Each row comes from the steps of one path. Every step used is in the known rows, and no mark comes twice. Write the path behind each row, first mark first.
Known rows:
T, E: [  5  -2   4  14 -13  23  26  -5 -12 -16  -1   5  28  30 -26   2 -28  34
  23  -2  -7 -11 -17  23  11   9   8 -14  55  -7]
P, U, X, E: [ 24 -21 -14  19   6  -5  -7   7  20   8  -2  22 -17  36 -37  21 -13  42
  56   1  11  22 -35  -3  32 -52   4   4 -55 -42]
D, V, E: [-10   4  18  -9  -6   8 -57   7  12  -8 -19  10 -35 -13 -18 -17   4 -18
 -41   3  16 -14 -23 -24  -4 -27 -16  -8  -7   4]
R, V: [ 36  -4   8  14 -24 -12   4  16 -15  26   2  11  -5  15  22 -10  -1  -7
   6   3  -9  -9   2  24 -30   2  13   9   0  25]
U, X, E, V: [  1 -16 -17  41  22 -14  -9  -3  17  16  -5   9 -11  32   5  -8 -20  15
  50 -15 -14  30   3 -23  56  12  -3  44 -46 -48]
P, U, X, Q: [ 28 -25 -28  28 -23 -22  -6   5  24  -4  -7  23 -16  31 -38   5 -35  42
  57  -3  12  18 -24   4  29 -49  -7  13 -62 -48]
X, U, P: [ 24  -2 -37  -5 -17 -32   4  -5  26  14 -15 -12 -32  23 -17  66 -43  33
  16  31  32  12 -74 -14 -28  21 -24  19 -22  -3]
R, V, E: [  7  -4   1  -2 -22  -8  -1   8  -9   7  10  15  22  12  14  -1   3 -24
   4   7  -3 -12  21  -6 -19 -10  12   3   8   6]
V, R, E: [-18   1  -4   4  10   9  13   4 -46 -19  13  -3  14   9 -17  -8  31 -18
   4   6  11  20  47 -33 -39  -7  -8  -6  22  32]
V, D: [ 11 -14  -4   0   7 -14  14  -6   2  15   9  13  24  -3 -22  16  18  14
   0  -5  28 -23 -20 -10 -39  -6 -12  -6 -20  58]
V, E: [  0  -2  -3   5  -6   8  17  -3  15  -1   0  10  18  23 -29  -6  -5  11
   7  -1  20 -17  -7 -32   2 -18   3 -12 -17   3]
R, V, E, X, Q: [ -8   4 -13 -12 -23 -18  -4   3  -5  -7   4  20  22  -3  27  -4  -8 -30
   4   4 -21 -19  46  11   6  18   8  -7   0 -17]
T, R, V, E: [-10  -4   1  -9 -22  12  23  -9  19 -34  43 -12  46 -11   4   8   9 -18
  10  -1 -38  68  32   8  -4 -23  13   8  31  16]
Q, X, E, T, R, V, D: [-16   8 -25 -15  31 -32 -12 -13   6  16  13  -7  17 -22  32  21  28 -10
 -38  -7 -25   3  32   9  59  43   8  29 -10 -30]
E, T, R, V: [ 25  36  32  -7  -5  20  34  -5 -12  -4  31 -39  17 -25  44 -36  -6 -14
 -12 -18   4  33   5  53  -7  18  29   6  35  29]
R, V, D: [ 15 -12  -1  -5 -12 -24  -1   6 -16  19  16  16  25  -6  17  15  18 -22
  -1   2   2 -16  12  11 -48  -1   0   7   5  46]
R, E: [  6  -6  10  21  15   5  13  15 -29   7 -16  13 -24  23 -19  -8  21  33
  13  -1 -17 -14   3 -39 -36  -5  -2  -8  38  11]
Q, X: [ 20  -6 -19  32  -7 -29  -1 -10  14  45 -13   8 -13  15   3   4  -4  24
 -18  -6  -1 -26 -18   5  25  29   2  38 -51 -31]
D, V, E, F: [-18 -10  40 -13   4  14 -55   4   8  -6 -18   5 -35 -20  -7 -31   2   0
 -41   0  19 -20 -18  -9   0 -21  -6 -12  -7   0]
D, V: [ 18   4  25   6  -7   5 -53  17   5  13 -28   5 -61  -8 -10 -28  -1   0
 -38  -2  10 -12 -42   6 -14 -15 -14  -2 -15  21]
Q, X, E, R: [-10 -11 -20   3  27 -24 -20   0  29  30 -20  -7 -16   1  15  13  10  11
 -30  -4 -48 -25  16   1  71  43   0  20 -38 -41]
P, U: [ 47  -8   2   5 -12  13  20  12   6  14  -9  13 -24  22 -37   5  -8  43
  19   3  31 -11 -53  28 -13 -59   9 -31 -39  10]
U, P: [ 10  -5   2  40 -20  17  16  -8  29  35 -27 -30 -10  18 -16  18  -2  34
  34  32   8  22 -40 -24 -25   1  -3  46  -6 -22]
X, E, T: [ 17  30   4 -16  46   9  10  16 -11  15 -11 -10 -23  10  13 -21   8  23
 -15  -9  -2  -9   2  19  48  27  12 -26  -3  16]
R, E, V: [ -4   0   8  17  21  11  24  13 -40   6 -15  -1 -23   0  12 -24  17   6
  -2  -8 -10 -22  12 -23 -27   0  -6 -10  43  10]

Which path is each row?
[-17   4   4 -12 -19  16  26 -14  19 -36  43 -11  48 -20  14   8   7 -22
  12  -3 -42  63  37  19   2  -8  18   1  28   6] | T, R, V, E, X
[ -7  -1 -35   7  30 -25  -8  -3   9  35 -18   1 -17   0  22   6  11   6
 -33  -7 -21 -24  12   7  71  38  -2  22 -41 -42] | Q, X, E, V
[ 16  -6  -6   9   8   5   4  -2  22  -9  14   2  -3  17 -23  15 -11  32
  50  -7   8  48 -25  10  37 -48  12   7 -35 -40] | P, U, X, E, T, R
[ 11  16  14 -10 -15  -5   4   5 -19   8  14   2  22  -2  34 -15   0 -34
  -7   0  12 -17  22   9 -16   5  20   3  19   7] | R, V, E, T
[-22  12 -20 -18  -5  -5  11 -21  25 -10  -5   7  14   1  -7  37 -24   3
  13  14  21 -17 -17 -20   5  23  -2 -13 -22 -34] | V, E, X, U, P
[-28  -6   1  -4  14  21  39  -9  -3 -41  33 -23  29 -30   0   2  30  -6
   4 -10 -36  58  30 -11 -19 -18  -3  -1  59  29] | T, R, E, V, D
[ -7   7  16  -9  -6   7 -55   9 -13  -9  -9  -4 -36 -19  -9 -24  13 -39
 -45   5  24  12  -4  -2 -21 -17 -20  -2 -13  34] | D, V, R
[-27   1 -14 -21 -23   4  19 -21  30 -39  40 -20  43 -22  13  41  -3 -23
  18  14 -35  76  21   8  -5   0   8  14  33 -11] | T, R, V, E, X, U, P
[  1 -26  30 -12  -7  -3  -5   9  17  10   0 -28  15 -26  35  -5   5 -33
 -13  -4 -42 -28  22  20 -29  18  -1  -1  10  40] | E, R, V, D
[-16  20  10  -4  16  13  17   2 -58 -18  17 -16  14  -5   3 -23  28 -28
  -8   0  26  14  47 -18 -36   9   1  -6  34  32] | V, R, E, T
[-17  -4  -2  -4   2  22  31 -13 -23 -24   8  -6  48 -10   1   3 -17  -5
   3 -11   8 -24  -2  29   8  13  -4 -15  65   6] | T, E, V, D
[-10   5 -12 -16 -22 -17  -5  -7   2   2   5   9  19  -4  27  33 -10 -30
  12  20  -4  -7  13   0 -17  20   6   7   8 -24] | R, V, E, X, U, P
[-14 -12  16  -7  -2  18   8  -2  33  -9  -6 -17  20   1  -9 -12  -9  -9
  -2  -3 -12 -27  10 -24   8  -5   0 -15  -6   1] | V, E, R
[-16  12 -11  -9 -12  10  20 -22   0 -24  -6  -1  23   6  -5  44 -48  25
  31  12  -7  -8 -28  34  16  50   2 -15  51 -44] | T, E, X, U, P
[ -9   2 -21 -23  51   1  11  12  -5   7  -8  -1  -2 -10  10   1  24  -3
 -19  -6  -7 -14  17   4  41  11 -11 -28 -11  29] | X, E, V, D
[ 37 -22  -3  34 -17  -3   3   1  19  15   0  19 -15  35 -36  11 -25  41
  60  -2  28  17 -51   4   3 -55   6  15 -59 -36] | P, U, X
[  6  17 -22   4 -13 -15  14  -1  10   0 -26  14 -17  -5  13 -27 -34  25
   9  -9 -25 -26  19  47  39  52  -2 -26 -43 -20] | E, X, Q
[  6  26  15  -6   3  15  22  -8  -2   0   6 -10  20   4   1 -27  -9  -3
  -9 -10  41 -26  -4 -12   5   2  14 -12   0   3] | V, E, T
[-18  14   7 -29  -2  -5 -58  -1  14 -14 -18  14 -40 -25  -5   5 -12 -24
 -41   3  18 -22 -28  -7   1   2 -18 -21 -16  -9] | D, V, E, X, U
[-21  20  27 -16  11  10 -57   9 -39 -19  -6 -10 -38 -29   3 -30  27 -46
 -51   2  21   8  14 -14 -30  -7 -16  -4  29  25] | D, V, R, E, T
[-30  -5  32 -13  13  11 -59   9 -34 -17 -10  -2 -37 -27  -3 -28  27 -27
 -43   4  13   7  16 -15 -30 -14 -16  -6  20  23] | D, V, R, E, F
[-17  -6   3   4  29   2  19   8 -41   0  -4   2  -1 -16   8  -8  31  -4
  -8  -8  -1 -26  17 -32 -40  -2 -14 -11  48  25] | R, E, V, D
